Each row was made from one small tree. Brackets hold a mark, then the marks that hang from it, in alphabetical order. Every link used is in the known rows. Write each row's tree.
Known rows:
(siduge (solid lofu)): [-12 -10  -8  -2  -2 -23  22   2  13   8 -16  -8 -18  -8 -14  -3   3   9
 -17]
(zaser lofu (mufom (solid siduge))): [ -5  -6 -15  36  -6  14  -9  12  -7  -6   4   9   3 -26  11  -4   3 -18
 -41]
(ludir (zaser lofu mufom)): [-26  -7   9  28  -3  39  -7  35  -8 -16 -18 -31  -5 -13  -4 -34  -4 -18
 -20]
(solid kolo lofu mufom siduge zaser): [ 29  30  47 -47  -4 -27  21 -75   0   4  32  50  33   6  11  48 -28  21
  24]
(siduge (solid (kolo mufom) lofu)): [-12  -6  -3 -33  13 -33  -5  16  14   2  -8 -10 -14   1  -2   7   1   9
  -5]
(ludir (zaser mufom)): [-25  -6   1  24   3  39  -4  18  -7  -4 -12 -26  -6  -9  -7 -35   2 -17
 -22]
(solid kolo lofu mufom siduge): [  2  21  39 -31   2 -18  10 -60  -2   5  30  20  12  -3  19  37 -14  11
   0]
(zaser lofu mufom): [-27 -15   1  38   2  23   3  21 -15 -10 -20 -19   3 -23  -6 -31  16  -6
 -32]
(ludir (zaser (mufom kolo) (solid siduge))): [ -3   2 -11  12   9  38 -35  20  -4 -11  17  -4   1   6   6  -3  -1 -21
   0]
(zaser lofu (solid kolo mufom)): [-12   1  29  -5  10 -13  -8   1  14 -19  10  -6   1  -5  14   1  11 -12
  -2]
(solid kolo mufom zaser): [  5  11  38 -33   2 -20  33 -47   4   0  19  24  15   4   5  14   7   1
  13]
(ludir (zaser lofu (mufom kolo) (solid siduge))): [ -4   0  -3  17   2  37 -39  38  -5 -23  12 -10   2   1  11  -3  -7 -22
   2]
(mufom (solid kolo (zaser lofu))): [  8  -5  -1   0 -10 -18  19  -6  14  -4   1   6  -4  10  11  13  -1 -14
  -4]
(mufom (kolo (solid lofu siduge zaser))): [ 24  -1 -24   5  -9   1   1  -5 -16  20   1  -2 -10  26   1  17  10  17
  42]
(siduge solid): [-16 -20 -17   5  -5 -16  25  13  13   7 -16 -13 -25  -9 -21 -15  24   2
 -19]
(kolo mufom (solid siduge)): [  9  -7 -50   6  -3   0 -28  34 -16  32 -27 -25 -23   3 -23 -33  28  26
  26]
(siduge (solid kolo zaser)): [  6 -13  16 -29  -1 -26  22  -5  25  -6  -7  14  -5  11 -14  12   8   3
   6]
(zaser lofu mufom solid): [-14 -11   0  34  16  18 -25  26   0 -19 -11  -6  10 -17  -2 -25  12 -11
 -26]
(kolo mufom): [-26  -9 -53   8   0  -3   8  30 -19  24 -25 -40 -16  -7 -25 -44  29  20
   0]
(kolo solid): [ -4 -20 -17  31  -3   8   3  14  -3  21 -36 -36 -31   8 -19 -36  34   8
   7]

Write each row's tree:
[-13  -7  21   5   0  19 -16  34  15 -23 -15 -37 -11  13   1 -18  -9 -17
   8]  (ludir (zaser lofu (solid kolo)))
[-12 -11  18 -19   7 -26  12  -3  21  -3  -7  -7 -15   5  -1  15  -1   2
 -12]  (siduge (solid kolo lofu))
[  2   9  -3   8  12  31 -39  11  -5 -11  19  -1   7   6  13   5 -18 -15
   2]  (ludir (zaser (mufom kolo) (solid lofu siduge)))
[  8   5  39 -17  17  -2   5 -37   0  -9  -2  22  31  11   5  16 -21   8
   2]  (solid kolo lofu (zaser mufom))
[-17 -10 -15  40   1  12  -5  21  -4  -8  -4  -6  -3 -26  12 -16  10 -25
 -47]  (zaser lofu (mufom solid))
[ 30  -1 -36  -4 -13  -7 -22  36 -15  20 -31  -5  -5   7 -26 -23  11  35
  47]  (kolo mufom (solid siduge (zaser lofu)))
[  0   3 -18  24   5   9  -8 -18  -6   9  12  19   7 -18  12   5  -5 -11
 -41]  (zaser (mufom (solid lofu siduge)))
[ 12  13   2 -33  -1 -39  26 -20   8   7  27  35   2  -9   9  33  -3   5
   8]  (siduge (solid lofu (mufom kolo) zaser))
[  6   9 -55  -6  -2 -25   5  12  -7  26  -7  -3  -2  -5  -6 -13  -3  14
   3]  (kolo (mufom (solid lofu zaser)))
[  8   6  -8 -20  14 -15 -30  -6   4   2   2  -3   7  15  -1   8  -8  19
  18]  (zaser (solid (kolo mufom) lofu siduge))
[  0  -6 -17  24  12  23 -25   5 -21  10   8  -2  -4   0  12   4  19  -3
  -4]  (zaser (mufom (kolo (solid lofu siduge))))
[-11   8   4   5   2  13  -4   8   9  -2   5 -17  -9  -4  -2 -24   0 -16
  -1]  (ludir (zaser (solid mufom)))
[ -8   3  -1  11   2  16  -6  13   8  -1 -15 -29  -9   9  -7 -23 -16  -5
   3]  (ludir (zaser (solid lofu)))
[  4  12 -10 -12  -6 -13  40 -30 -14  14  29  21   7  -2   5  13  21   3
  19]  (solid (mufom kolo) zaser)
[ 28  31   1 -26 -13 -21  28 -58 -20  17  42  47  24   2  12  45 -16  23
  30]  (solid lofu (mufom kolo) siduge zaser)
[  1  -7   5  19  -5  12  19   0 -12  -7 -19  10  19 -10 -17 -19   3   7
  -6]  (solid (zaser lofu mufom))
[  6   3  11 -19 -11 -33  31  -2  16  -3   6  28   0 -21 -10   6   6   3
  -3]  (siduge (solid mufom (zaser lofu)))
[ 10  -2  32 -31  14 -22   2 -16  20 -12   2  31  14   2   0  25 -15   2
  -7]  (siduge (solid kolo lofu (zaser mufom)))
[ 24   1  -1  -7 -19 -16  13 -18  11  -2  10  23   3  11   8  28  -9  -5
   3]  (mufom (solid kolo siduge (zaser lofu)))
[-26  -7  -2  25  -1  40 -13  42 -15 -17  -2 -32  -9  -6  10 -20   3 -24
 -10]  (ludir (zaser lofu (mufom kolo)))
[  3   6  20  -9   2  14 -21  -1  12 -10   0 -15  -1  19   1   4 -25  -3
  14]  (ludir (zaser (solid kolo lofu siduge)))
[ 30  12   1 -16 -10 -23  14 -43  12   8  15  30   9  15  12  39 -25   3
   4]  (mufom (solid kolo lofu siduge zaser))
[ -6  -5   0  23  -4  42 -33  44 -13 -12  -2 -24 -11   0  11 -10   1 -19
   5]  (ludir (zaser lofu (mufom (kolo (solid siduge)))))
[ 27  11  30 -29  -9 -14  19 -53  -1   2   0  27  24  25  -7  33 -28  29
  29]  (solid kolo lofu siduge zaser)
